In the rows, 128 means zero.
Known rows, with every step that occurs:
giko, lasut: [104 117 145 118 138 100 130 126 113 138 104 110 112  60 145 117 119 124
 147 130 126]
nitaf, kuzikel: [116 105 156 114 118 125 121 132 113 135 117 119 115 145 144 121 134 138
 103 137 121]
tugun, dumef, giko, lasut, nitaf: [143 136 140 103 122 104 132 131 116 128 136 104 108   4 146 121 118 140
 121 126 120]
dumef, tugun, lasut, nitaf, zomo: [102 135 130  90 126 113 135 145 119 130 133 115 110  80 137 101 127 146
  89 139 102]
lasut, nokibe, dumef: [141 127 161 120 116 122 134 106 125 119 103 105 104  89 162 140 130 106
 113  88 119]
nokibe, lasut, nitaf, kuzikel: [140 117 136 103 102 140 136 124 118 133 111 124 107  71 137 110 124 129
 109 130 112]
lasut, nitaf, kuzikel: [121 108 139  98  97 143 123 142 117 151 133 127 114  94 130 104 115 148
  98 141 120]
nokibe, lasut: [134 121 143 111 116 128 139 119 123 118  97 114 105  94 138 130 132 119
 124 120 118]
dumef, giko: [140 133 145 106 120 127 128 132 121 133 120 109 109  86 140 127 122 120
 138 134 117]
tugun, lasut, nokibe: [148 140 133 101 120 131 141 123 125 115 136  99 108  53 130 150 127 143
 108  98 111]
lasut, giko, dumef, tugun: [122 137 164 103 126  95 130 126 115 129 101 120 109  65 144 111 115 113
 137 125 121]
giko, dumef, tugun, lasut, nitaf: [ 80 130 148 104 138  96 137 136 114 138 122 121 115  39 143 105 117 132
 118 121 100]
giko, lasut, nokibe, dumef: [123 126 154 124 137  96 136 107 114 131  97 106 106  34 166 120 122 105
 142 103 119]
lasut, nitaf: [118 115 135  96  97 144 126 144 124 148 130 122 112  81 122 114 109 145
 110 134 126]
giko, lasut, nitaf: [108 118 135 107 123 112 130 133 114 151 116 118 112  28 137 102 107 131
 140 135 124]
nitaf, zomo: [130 102 119 101 125 146 141 143 117 140 101 123 112 159 141 125 135 130
 122 131 136]
nokibe, dumef: [121 124 163 118 113 120 135 121 124 125  89 116 105  88 152 132 128 113
 115 115 134]
giko, dumef, tugun: [ 69 119 161 115 145  88 130 132 114 137 107 121 115  88 153 107 122 119
 126 122 105]
tugun, dumef, giko: [146 134 146 105 120 112 130 132 121 118 135 101 107  52 144 137 127 141
 111 121 123]
dumef, tugun: [ 80 123 159 110 133  95 120 137 121 125 116 110 110 137 148 107 132 130
  99 138 108]
nokibe, dumef, giko, lasut, nitaf, kuzikel: [139 135 157 114 117 113 137 117 114 139  97 119 105  18 164 106 119 103
 132 130 120]
giko, dumef, nitaf, zomo: [ 87 104 138 107 131 128 141 142 113 150 115 135 118  54 141 116 119 129
 126 119 126]
lasut, nokibe, dumef, giko: [154 136 159 118 117 122 135 105 124 121 106 103 103  70 166 136 128 100
 122  92 113]
nokibe, lasut, giko: [162 135 147 104 109 125 140 114 122 114  91 115 102  70 136 128 126 112
 133 121 124]

Rows:
[150 148 139  93 119 119 145 129 119 121 123 112 110  14 122 139 116 138
 130 115 122] | tugun, lasut, giko, dumef
[141 136 145 108 130  98 131 128 116 122 130 100 107  19 150 129 124 136
 124 123 121] | tugun, dumef, giko, lasut
[109 141 157 106 117 105 138 126 123 123 106 115 104  48 153 111 127 122
  93 123 113] | nokibe, dumef, tugun, lasut, nitaf
[138 122 132 101 101 141 139 125 123 130 109 121 106  62 131 116 120 127
 117 125 115] | nokibe, lasut, nitaf
[138 133 159 104 118 111 133 125 117 132 100 121 110  60 136 124 112 115
 148 119 131] | lasut, giko, dumef
[119 121 146 120 139 100 131 113 114 133 108 103 109  53 156 122 121 115
 144 108 117] | giko, lasut, nokibe
[137 135 135 104 124 116 131 131 114 147 122 113 110  18 144 105 109 118
 152 140 113] | dumef, giko, lasut, nitaf
[ 79 129 153 109 145  90 136 133 114 132 117 118 114  54 146 112 122 128
 121 118 101] | giko, dumef, tugun, lasut
[116 125 153 122 134 101 136 110 115 133 104 109 107  14 164 118 120 109
 135 105 121] | giko, lasut, nokibe, dumef, nitaf
[136 136 122  88 104 143 140 143 124 132 144 113 111  28 112 131 114 159
 104 125 118] | tugun, lasut, nitaf
[134 127 148  98 117 123 139 133 115 138 106 130 112  41 136 118 112 119
 138 123 135] | lasut, giko, dumef, nitaf, zomo
[148 138 146 110 130  98 132 121 116 119 132  97 106  15 155 131 125 132
 123 112 117] | tugun, dumef, giko, lasut, nokibe
[160 149 137  91 111 127 141 131 123 116 126 107 107  36 117 143 119 144
 121 121 126] | tugun, lasut, giko
[107 141 162 111 124 100 138 123 123 117 100 111 104  63 157 117 132 118
  97 121 115] | nokibe, dumef, tugun, lasut
[151 144 140 104 118 127 145 116 125 112 124 100 105  35 140 149 129 132
 106  93 113] | tugun, lasut, nokibe, dumef
[137 139 154 113 117 113 139 118 118 138  95 117 104  12 160 111 117 101
 138 125 123] | nokibe, dumef, giko, lasut, nitaf
[130 107 114  89 102 158 137 149 120 155 121 130 113 103 128 107 116 142
 112 137 130] | lasut, nitaf, zomo
[136 138 159 118 124 107 139 115 118 131  89 113 104  27 164 118 122  98
 141 123 124] | nokibe, dumef, giko, lasut
[105 103 125  98 114 152 138 150 120 144 127 130 114  89 132 120 127 144
 101 135 138] | dumef, nitaf, zomo
[152 134 150 107 116 117 144 112 118 119  87 120 104  47 141 124 122 106
 143 115 120] | nokibe, lasut, giko, dumef
[150 129 138 101 116 128 149 118 116 125  90 128 105  38 142 118 123 109
 137 118 124] | nokibe, lasut, giko, dumef, nitaf, zomo
[ 98 131 170 117 123  98 131 122 122 122  91 115 104  95 163 112 133 110
 101 124 119] | nokibe, dumef, tugun
